Every row comes from one small tree of marks. Brackets hold a mark, then the marks that hang from it, in alphabetical order. Every link used is in the known rows. Which tree was each row made from?
Known rows:
[gekuloz [tepa bilaf gubep]]: [ -7.3   0.5  25.4  22.8  -9.1   9.7  11.7  21.8  11.9   9.1  18.9  -3.1
   0.8  20.2  23.9  -0.2 -13.8 -10.6 -16.7  35.8   1.0 -11.4   4.6]
[bilaf [meni fezi nolizo]]: [  4.2  20.8  15.4  -9.1  29.4 -17.5  17.5  -4.8  21.2  12.5  -9.9 -20.0
  -4.8 -17.3 -15.5   7.5   8.2 -20.1 -18.7 -29.0  -4.3   4.6 -13.6]
[nolizo [meni bilaf fezi [gekuloz komib] gubep]]: [ 41.2  10.2 -10.6 -21.1  -5.0 -10.1 -48.9  -7.3  -1.9  -8.2  -0.8  26.3
  -2.3 -33.2 -40.0   0.7 -15.4   3.2  23.6 -39.1   0.4  20.5  -5.0]
[komib [gekuloz [meni fezi]]]: [ -8.6   5.2  41.8  10.8 -10.8  16.5  20.1   7.6 -30.3   4.6  -0.3  12.6
  -8.2   1.0  12.6   8.7   9.0   2.2  -2.4  30.1  -1.1 -16.8 -22.6]
[gekuloz komib [tepa fezi [gubep meni] nolizo]]: [-22.6 -11.0 -35.2  13.5  11.2 -18.2  15.1  -5.2  -5.6   2.1   3.6 -15.2
   2.4  19.2  25.8  -9.5  -1.7   7.1  -8.7  19.4   2.1 -14.3  -6.0]
[gubep [meni gekuloz] [tepa bilaf]]: [ 29.1  -6.4 -13.6  27.0  42.1  38.7  -1.3  16.1 -28.8 -33.0 -21.3 -10.6
  -1.9  38.8   2.7 -10.4  -7.3  23.7 -12.7 -10.1  12.1  -2.5  34.9]
[gubep [meni bilaf [gekuloz komib]] [tepa fezi nolizo]]: [ 10.7 -28.6 -58.4  10.3  33.7   5.0  -3.9 -22.2 -31.6 -33.7 -31.4  -4.0
   4.9  27.1 -12.6 -12.0   4.0  37.9   3.8 -33.8   4.8   5.9  13.5]
[komib [gekuloz [tepa bilaf [nolizo meni]]]]: [-37.7   1.9  -0.2  20.9 -48.9  12.4  43.9  26.7  21.5  26.8  -8.0   4.6
  23.0  -4.5  22.7   8.7  13.6   2.3   9.5  61.8  -5.9 -15.9  -7.9]
[bilaf [meni fezi gekuloz]]: [ 14.9  27.1  23.1  -0.1  17.4  -7.5   8.3 -10.0  25.5 -17.2 -12.1  -9.4
  -5.8  -8.1 -20.8   8.0   0.3 -24.7 -15.2 -24.8  14.8  12.9 -14.2]
[meni bilaf [gekuloz komib tepa] gubep nolizo]: [  8.9  28.3  -1.5 -24.9  13.3   3.9 -25.9  13.9 -36.3 -18.8 -11.8  38.4
 -14.0 -41.7 -39.8  10.3  21.3 -10.5   8.9 -36.8  15.7   6.2  -3.8]
[meni bilaf fezi [gekuloz komib] [gubep tepa] nolizo]: [ 45.8  -4.4  -4.4 -44.3  45.4   4.2 -48.7 -10.7 -34.4 -13.0 -30.9  18.8
  -5.0 -20.6 -53.9   2.9  -3.4  16.5  22.9 -64.1   1.8  19.4  24.9]
[gubep [meni [gekuloz komib [tepa bilaf fezi]] nolizo]]: [ -4.4  11.4 -19.9  -5.2  16.1  21.6   7.2 -24.4  -4.6  -2.7 -36.2  -0.5
   3.7   1.1 -13.8   2.8   8.3  10.9   3.8  -7.1  37.8   8.3 -15.5]
[nolizo [meni bilaf fezi gekuloz [gubep tepa]]]: [ 60.1   4.8 -21.0 -22.8   4.9  -5.0 -53.0   1.4   2.1 -23.7  -8.0  12.1
   4.9  -7.9 -31.5  -6.9 -29.9  10.9  18.2 -52.6  -6.9  24.5  34.4]
[komib [gekuloz [meni fezi gubep nolizo] tepa]]: [-12.3  27.7  32.3 -38.9 -17.0   4.3  -2.6  17.7 -28.7  16.6  -4.8  26.2
  -3.2 -29.7  -6.4  14.7   8.8  -5.7  17.7   7.0   1.8 -10.1  -6.9]
[bilaf [meni fezi]]: [  0.0  18.4  17.4   8.7  23.2  -8.4  11.5  -5.9  10.2  -2.1  11.3 -15.6
 -11.0   0.6  -4.3   9.2   1.6 -21.6 -25.3  -6.4 -11.0   2.0 -13.0]
[gekuloz komib [tepa bilaf]]: [-30.6   4.3  26.8  25.2   7.2  34.8   7.7   7.9 -29.1  -1.5  13.8   9.8
 -17.0   3.1  10.4  13.5  28.3  -7.1  -6.1  55.7   4.6 -11.5 -15.7]
[nolizo [meni bilaf fezi gubep]]: [ 38.7  13.6 -25.4  -8.4 -14.7 -17.9 -40.2   4.2  -0.1   5.4  23.1  12.3
   2.2 -15.7 -14.4  -1.5 -30.8  -1.5   0.0 -30.1 -27.8  12.6   7.8]
[gekuloz tepa]: [-12.5  32.4  12.9  32.6   7.1  17.3  12.9  22.8 -30.5 -20.3  19.3   5.5
 -22.2  -2.8  20.5   9.4  28.8 -29.4 -31.9  34.6   2.6 -12.7  -8.5]
[bilaf [meni [gekuloz komib [tepa gubep]]]]: [-19.0  15.3  41.7   6.0  24.5  -9.3  13.9  16.9  16.8 -23.3   1.0   6.8
 -17.1 -14.1 -12.9   3.0  16.2 -24.2  -2.8   1.2  26.6  -7.7 -16.2]
[gubep [tepa bilaf nolizo]]: [ -6.5 -36.4  -4.1  23.6   6.2  19.0  20.6  12.6  -0.4   3.6  -5.7 -22.1
   9.8  31.3  23.8  -8.0   7.8  16.3  -3.2  28.5 -15.2  -9.8  31.9]
[bilaf [meni fezi [gekuloz tepa]]]: [ -3.2  48.0  27.5  -8.9   8.1  -3.8   2.4  -8.3  19.2 -26.9  -8.0  -1.5
  -9.3 -14.3 -19.9  16.4  13.7 -35.3 -11.3  -8.2  21.7  15.3 -20.7]
[nolizo [meni bilaf fezi]]: [ 27.9  14.0 -13.8  14.5 -11.4 -10.6 -16.6  -2.4   2.6  -2.1  11.8   2.5
  -0.9  -9.0  -5.4   0.3 -11.9  -2.3  -9.1 -12.9 -17.2  11.8 -14.3]

Which tree is each row?
[ -5.2  10.0  27.4 -45.0 -30.7   2.0 -26.5   1.7   3.4  20.8   7.5   8.1
   4.1 -15.8  -1.4   4.0  -6.6   0.9  28.2   2.2   4.0   7.6   0.1] -> [gekuloz [meni fezi gubep nolizo] [tepa bilaf]]
[-24.2 -19.8  32.7 -16.9 -53.7 -18.3   1.4   1.1  38.1  20.1   9.6 -13.1
  19.8  13.4  29.3  -8.7 -14.6   7.3  28.4  36.2   2.9   0.7 -10.1] -> [gekuloz [meni fezi] [tepa bilaf gubep nolizo]]
[  8.8 -26.3 -73.0  22.7  23.7  -2.2   4.5 -10.7 -30.6 -19.9  -8.1 -18.1
   9.4  45.4  12.8 -14.8 -11.1  33.0 -19.8 -26.4 -23.8  -1.9  26.4] -> [gubep [meni bilaf] [tepa fezi nolizo]]
[-28.2   8.9  16.7  17.5 -30.6   7.1  13.3  -7.2  -5.1 -16.8  22.3   3.5
 -15.8   5.6  32.4  -1.3  19.2 -14.3  -8.0  36.0  15.9  -6.9 -23.9] -> [gekuloz meni [tepa fezi]]
[  7.9 -28.6 -27.4  21.6 -37.2 -41.8  29.3  -2.0  72.9  28.2   6.5 -29.0
  22.8   5.4  34.7 -23.5 -26.9  -2.6  -4.5   9.1  -4.8  -4.9   2.5] -> [tepa fezi gubep [nolizo meni]]
[-15.7  21.2 -17.0  -1.6 -41.2 -10.2  11.3   6.0   0.9  12.2 -10.5  15.7
  19.1 -16.5  -3.5  15.2   5.7   1.2   9.1  20.6 -18.8   1.4 -22.1] -> [komib [gekuloz [tepa [nolizo [meni bilaf fezi]]]]]
[-19.8 -15.9  23.5   1.5 -18.9   0.4  14.9   9.6  28.0   4.9 -15.1   1.0
  12.3  -0.8   5.2  -2.9   6.3  -1.2  19.6  30.3  24.8  -3.1  -5.7] -> [meni [gekuloz komib [tepa bilaf gubep nolizo]]]
[ -1.6 -32.8  11.8  -1.6  22.3  15.8 -35.6  22.1 -68.9 -28.9  27.5  27.4
 -26.6   4.5  -4.4  -9.9  14.2  29.3  20.1 -10.4 -19.6 -13.8  22.3] -> [gekuloz komib [meni bilaf [gubep tepa]]]
[  2.0  14.4   1.8  -8.7  27.4 -17.8  13.9  26.1   9.5  11.3  10.1  -5.2
  -8.4 -23.5 -12.2   0.6   3.3 -20.8 -19.2 -39.2 -13.0  -9.4  14.3] -> [bilaf [meni gubep nolizo]]
[ -7.0 -46.6 -23.3  17.4  -7.6  12.9  23.9 -23.0  25.4  15.0 -10.3 -29.6
  20.9  42.2  26.0  -8.8 -10.2  20.0  -2.7  24.3 -10.7  -0.3  27.8] -> [gubep [tepa bilaf fezi nolizo]]
[ 13.5   5.1  21.7 -13.4 -12.1  -4.1 -26.7   7.2 -18.4  -1.9  28.8   6.8
 -12.7  -6.3   8.6  -3.8  -8.7  -5.1   5.7  -1.5  -8.1  -2.6   3.1] -> [gekuloz [meni fezi gubep]]
[ -4.3 -28.2   6.1  -1.2   0.2 -25.1  38.2 -17.2  78.9  44.5  -7.1 -31.2
  22.3  17.3   2.7 -10.0 -38.6   1.6 -12.8 -24.4   0.9   0.6   1.8] -> [tepa [bilaf [meni nolizo]] fezi gubep]
[-14.2 -12.4  -1.2   3.3   0.8  -5.8  39.8 -24.2  55.7  33.0  -9.7 -25.1
  13.7   9.2  -2.3   0.8 -12.1  -2.6 -15.9 -16.1   1.2   3.0  -7.9] -> [tepa [bilaf [meni nolizo]] fezi]
[ 27.8   5.1 -12.9   2.6  -3.9  -3.5 -29.6  16.9 -10.4 -17.5   6.7  31.9
  -9.4 -32.7 -28.1  -5.2  -1.1   2.3  13.9 -31.1   2.8   5.1   0.8] -> [nolizo [meni bilaf [gekuloz komib] gubep]]
[ 34.3  24.5 -36.5   0.0  36.4  -5.2 -13.1  -0.8 -41.7  -5.6 -13.6  -4.4
  -2.5   2.2 -17.1   0.7  -9.6  11.0 -25.5 -52.4 -14.8   6.4  -6.3] -> [gubep [meni bilaf fezi nolizo]]
[-15.5  12.9  31.9  15.2   1.5  36.1   4.2   2.7 -14.0 -16.3  -7.9  16.5
 -11.9  -6.2  -6.3  12.2  27.8 -10.4   4.2  36.2  29.9  -0.3 -17.5] -> [meni [gekuloz komib [tepa bilaf]]]
[-24.0 -19.2 -13.4   9.4 -29.9 -32.2  17.4  -6.4  48.3  18.9   8.8 -12.6
   9.5  -8.8  25.7 -11.6   2.0  -5.5  14.0  36.1   5.6  -6.2 -15.5] -> [gekuloz komib [tepa fezi gubep [nolizo meni]]]
[-18.3   3.9  -0.9  21.7 -22.3  21.5  16.0 -20.8  13.8   8.9  11.2  -5.4
   3.1  22.3  21.2   8.2  -4.8 -10.8 -19.5  40.6   5.7   0.8  -8.9] -> [gekuloz [tepa bilaf fezi]]
[-27.0  -7.3 -26.1 -16.2 -60.1 -22.7 -10.8  -5.5  -1.1  -4.2  26.5  16.3
   7.4  -0.2  15.0  -5.8  -4.0   4.4  15.3  -2.8 -11.0   1.0  -4.1] -> [gekuloz [meni bilaf gubep] [tepa fezi nolizo]]
[-36.6 -16.7  22.7 -39.5 -40.8  -0.4 -25.6  -6.7  -6.1  17.6  17.7  10.4
   5.5  -9.3   6.2   4.2   9.5  12.4  47.9  38.4  -3.4   1.3  -9.0] -> [gekuloz komib [meni fezi gubep] [tepa bilaf nolizo]]
[ 21.5 -31.8 -20.0 -15.5  14.6  13.7  -4.8 -14.8  13.9  27.2  -9.5 -13.8
  13.6  20.1  -0.6  -7.7 -28.1  17.0   0.3 -19.9 -10.2   2.8  47.5] -> [meni [gubep [tepa bilaf fezi]] nolizo]
[-26.5   7.8 -20.7  17.8 -25.6  -7.2  28.5 -13.3  13.2   1.5   5.0 -11.9
   4.3   5.9  29.1   3.7  17.5 -20.5 -19.0  33.5   2.9  -3.5 -11.7] -> [gekuloz [tepa fezi nolizo]]
[ 35.3   9.7 -11.2  16.8  36.6 -10.5  -7.7   9.9 -17.4  -1.6   8.2 -18.9
  -3.5  24.2  13.9 -10.1 -33.0   1.9 -30.1 -13.9 -10.4  -7.5   8.1] -> [tepa [gubep [meni fezi]]]
[-30.0  -6.8   7.2  18.3  -6.8  28.1  10.2 -28.1  -4.3   9.9   9.9   2.5
  -6.2  14.3  11.6  11.9  11.1  -3.6  -6.0  51.1   9.4  -2.7 -20.2] -> [gekuloz komib [tepa bilaf fezi]]
[ 23.9 -17.1  -2.4 -31.4  27.3   0.6 -30.1  -8.7 -15.0 -11.4 -22.3   0.1
   1.1  -8.9 -21.4  -1.6   5.3   8.1  26.8 -14.6   2.1   9.2  31.7] -> [meni fezi [gekuloz komib] [gubep [tepa nolizo]]]
[ 20.7   2.7   3.3 -37.2  50.8 -13.1 -15.9   3.1   4.3   5.9  -6.1 -16.2
  -3.3  -7.6 -25.6   1.5  -8.9  -3.8  -1.3 -49.5 -19.3   5.7  36.6] -> [bilaf [meni fezi [gubep tepa] nolizo]]
[-14.4 -11.9  21.7   8.1   7.1   2.7   4.2  15.0 -42.5  -8.8   3.3  19.2
 -23.2 -22.5  -4.8  -4.9  36.8  14.3   9.4 -12.2   2.3 -12.0 -29.2] -> [gekuloz komib [meni bilaf nolizo]]
